Each row comes from the steps of one path. Every step used is in the known rows, and no mark comes twice. Write the path behind each row, first mark first.
Known rows
M/V: [-10   0  -4   8  -9  11  25   9  -6   2   5  16  -3   5   1  11  -1  15
  -2  12   5   6]
V/G/K: [-11  10 -10  -7   7 -21   1   2   4   2  -8  17  14 -17  -3   9  18   6
  -2   9   2 -10]
U/T: [ -6   5 -13  18  -5 -10   3  10  -1   3  -9  25   7   8  10  10  10   8
  -9   0  18   9]
T/V/M: [ -8   3  -6 -12 -14  -9  25  21  -1   0   0 -16 -17 -14  -8   8   1   6
 -31  19   2   8]
M/U/T/V/G/K: [  8  17 -23  18  -3  -4  19  22   5   6  -5  24  13 -15  -3  14   6  14
 -28  -6  19   5]
T/U: [-16   5  -1  21  -9 -13  24  27  -5   9   6   6 -10 -11  -1  10   3 -15
 -20  -3   2  -2]
M/V/T/U: [ -9   7   1  17 -13 -17  50  31  -7   6   6  29  -3   8  -2   5  -6  -4
 -11  -2  10  -1]
V/T/U: [-13   4  -2  11 -10 -36  30  31  -3   9  -2  28   2  -4   2   3   3 -12
 -16  -9   8  -4]
G/K/M/V/T/U: [-14  28 -24  40  -6 -17  69  25  -9  10   8  29 -11  17 -14   2   7  -5
 -12  -6   5   4]
V/T: [-10  -3  -8  -7  -7 -33   6  12   1   3 -11  26  13  -1   9   2   9   7
   2   0  10   1]
U/T/V: [ -7   7 -17  14  -8   3  21  14   2   2  -5  -5   1   0  10  15   3   7
 -33   9  21  19]
K/T: [ -8   2 -11  -4  -3 -12  15  22   9   6  -8   9  -4   0   3  10  19 -13
   0  -3  -9   6]
M/U/T/V/G/R: [ 11  14 -30  -4  -5  -5   4  36   5  10  -8 -22 -11   3  10  11  11  36
 -21   1  11   1]
T/V/M/U: [  3   1  -9   3 -20 -10  23  37  -2   5   4   0 -17 -21 -13   8  -4  14
 -26   1   0   8]
U/T/V/G/K/M: [ -5  31 -40  13   1   0  23  17   3   8  -8   1  -9  12   0  12  15  11
 -27   6   9   6]
U/T/V/M/K: [ -2  14 -24  23 -15  -9  20   1  -3  -5  -2  28  -5  11 -12   5  -7   6
 -30  29  11  29]
G/K/T/U: [-16  18 -10  30   4 -24  50  24   5   8   0  11  -3 -14 -15  11  20 -38
 -23  -7  -3   7]
U/T/V/M: [ -3  10 -13   5 -15  -9  24  22   1  -2  -6   2 -10   2  -4  10   5   9
 -36  14  16  14]
K/T/U: [-12   9  -5  14  -7 -15  35  39   5  12   1   7 -16  -3  -3  10  15 -34
 -15 -10 -11   0]
V/M/K/T: [ -5   8 -16   6 -10 -26  12  10   4   1  -5  43 -11  10 -20  -1   9 -13
   3  16 -20  16]
G/K/M/V/T: [-13  21 -33  23  -4 -15  47   6  -5   3   0  31   0  21  -9   1  13  15
   4   4   6   9]
U/T/V/M/K/G: [  0  15 -26   7 -31 -12  14  26   5  -4  -4   1 -14  15 -18   2  -6  -5
 -30  29  -5  15]
V/G: [ -6   0  -4 -21  -4 -13 -14  18   3   7  -7  14   0  -7   8   9  10  11
   3   6  -5 -15]

Which path is each row?
[  1  22 -34  11  -3   2  22  31   1  14   3   2 -16 -12  -9  10   9  16
 -16  -7  -7   0] | T/V/G/K/M/U
[  9   7 -12  25 -17 -21   7  35  -5   4  -5  48  -5   3  -9   4   7  18
  -9 -15  11   5] | V/M/U/T
[-12  12 -16  32  -7 -14  31  20   1  10   4  33 -10   5 -14   6   1 -37
  -9   2 -17  15] | M/K/T/U
[ -8   7 -26   9  -7   3  28   3   8   3   0   8  -4   2  -6   9  -3 -18
 -17  20 -11  30] | M/K/T/V
[ -4   7 -11 -18 -12 -13  34  34  10   3  -5 -16 -22  -7 -10   9  11 -12
 -26  10  -9  12] | K/T/V/M
[  8   5 -13  -4 -17 -12  34  49   7   8   0   1 -22 -14 -15   9   6  -4
 -23  -9 -12  11] | K/T/V/M/U
[  7   6 -19  28 -13   8  21  28  -1   8  -1  16   0  -7   5  14  -4  14
 -29 -11  20  18] | M/U/T/V
[ -3  16 -12  -7   6  -4  33  16   9   3  -5  24   5   3  -9  11  17  -3
   3   7 -10  -3] | M/V/G/K/T
[ -4  16 -35 -24   3  -9  10  11  14   7  -8 -29 -16  11  -1   6  15   4
  -8  32 -21  13] | M/K/T/V/G/R
[ -7  14 -12 -13   9 -25  11  15  13   5 -13  19  10  -8  -5  10  27 -12
   1   2 -11  -6] | V/G/K/T
[  1  27 -47  51  -6   5  39  23  -4  10   1  13 -10   4  -9  11  10  13
 -31 -13  16  23] | G/K/M/U/T/V
[ 12  21 -39  13 -14  12   8  48   1  17  -3  15 -22  14   6  12   3  22
 -15 -17   1   1] | K/M/U/T/V/G
[  8  27 -39  31  -1 -10   4  28  -1  13  -6  46  -3  12  -4   8  19  19
   1 -22   4  -4] | V/G/K/M/U/T
[ -6   8 -15 -23   2  -1   7  16   0   5  -2 -22 -15  13   6   8  16  37
   7  22  -4 -12] | M/V/G/R
[ -9  16 -16  -2  -2 -23  51  17  10  -2  -5 -12  -8 -17 -22   9  20 -17
 -33  16  -3  18] | G/K/T/V/M
[ -3  20 -39   2 -24 -21  14  21   6  -3  -7 -42 -26  22 -16  -1  11  11
 -29  38  -5  13] | U/T/V/M/K/G/R
[-11  24 -33  -3   3   0  23  16   3   9  -1 -16 -15  -3  -5  11  13   8
 -20  12  -6   0] | T/V/G/K/M
[ -7  10 -27   6 -12  -7  33  20  -6   7   0  28 -13  32   2   1   4  20
  10  -1  -1   5] | K/M/V/T
[-10  19 -20  25 -16  -8  53  40  -9  13   9  26 -24  27  -4   2  -1  -1
  -7  -9  -2  -1] | K/M/V/T/U
[ -8  16 -10  23 -14 -28  35  28   0   6   4  39 -22   7 -26   0   4 -34
 -12   8 -22  11] | V/M/K/T/U
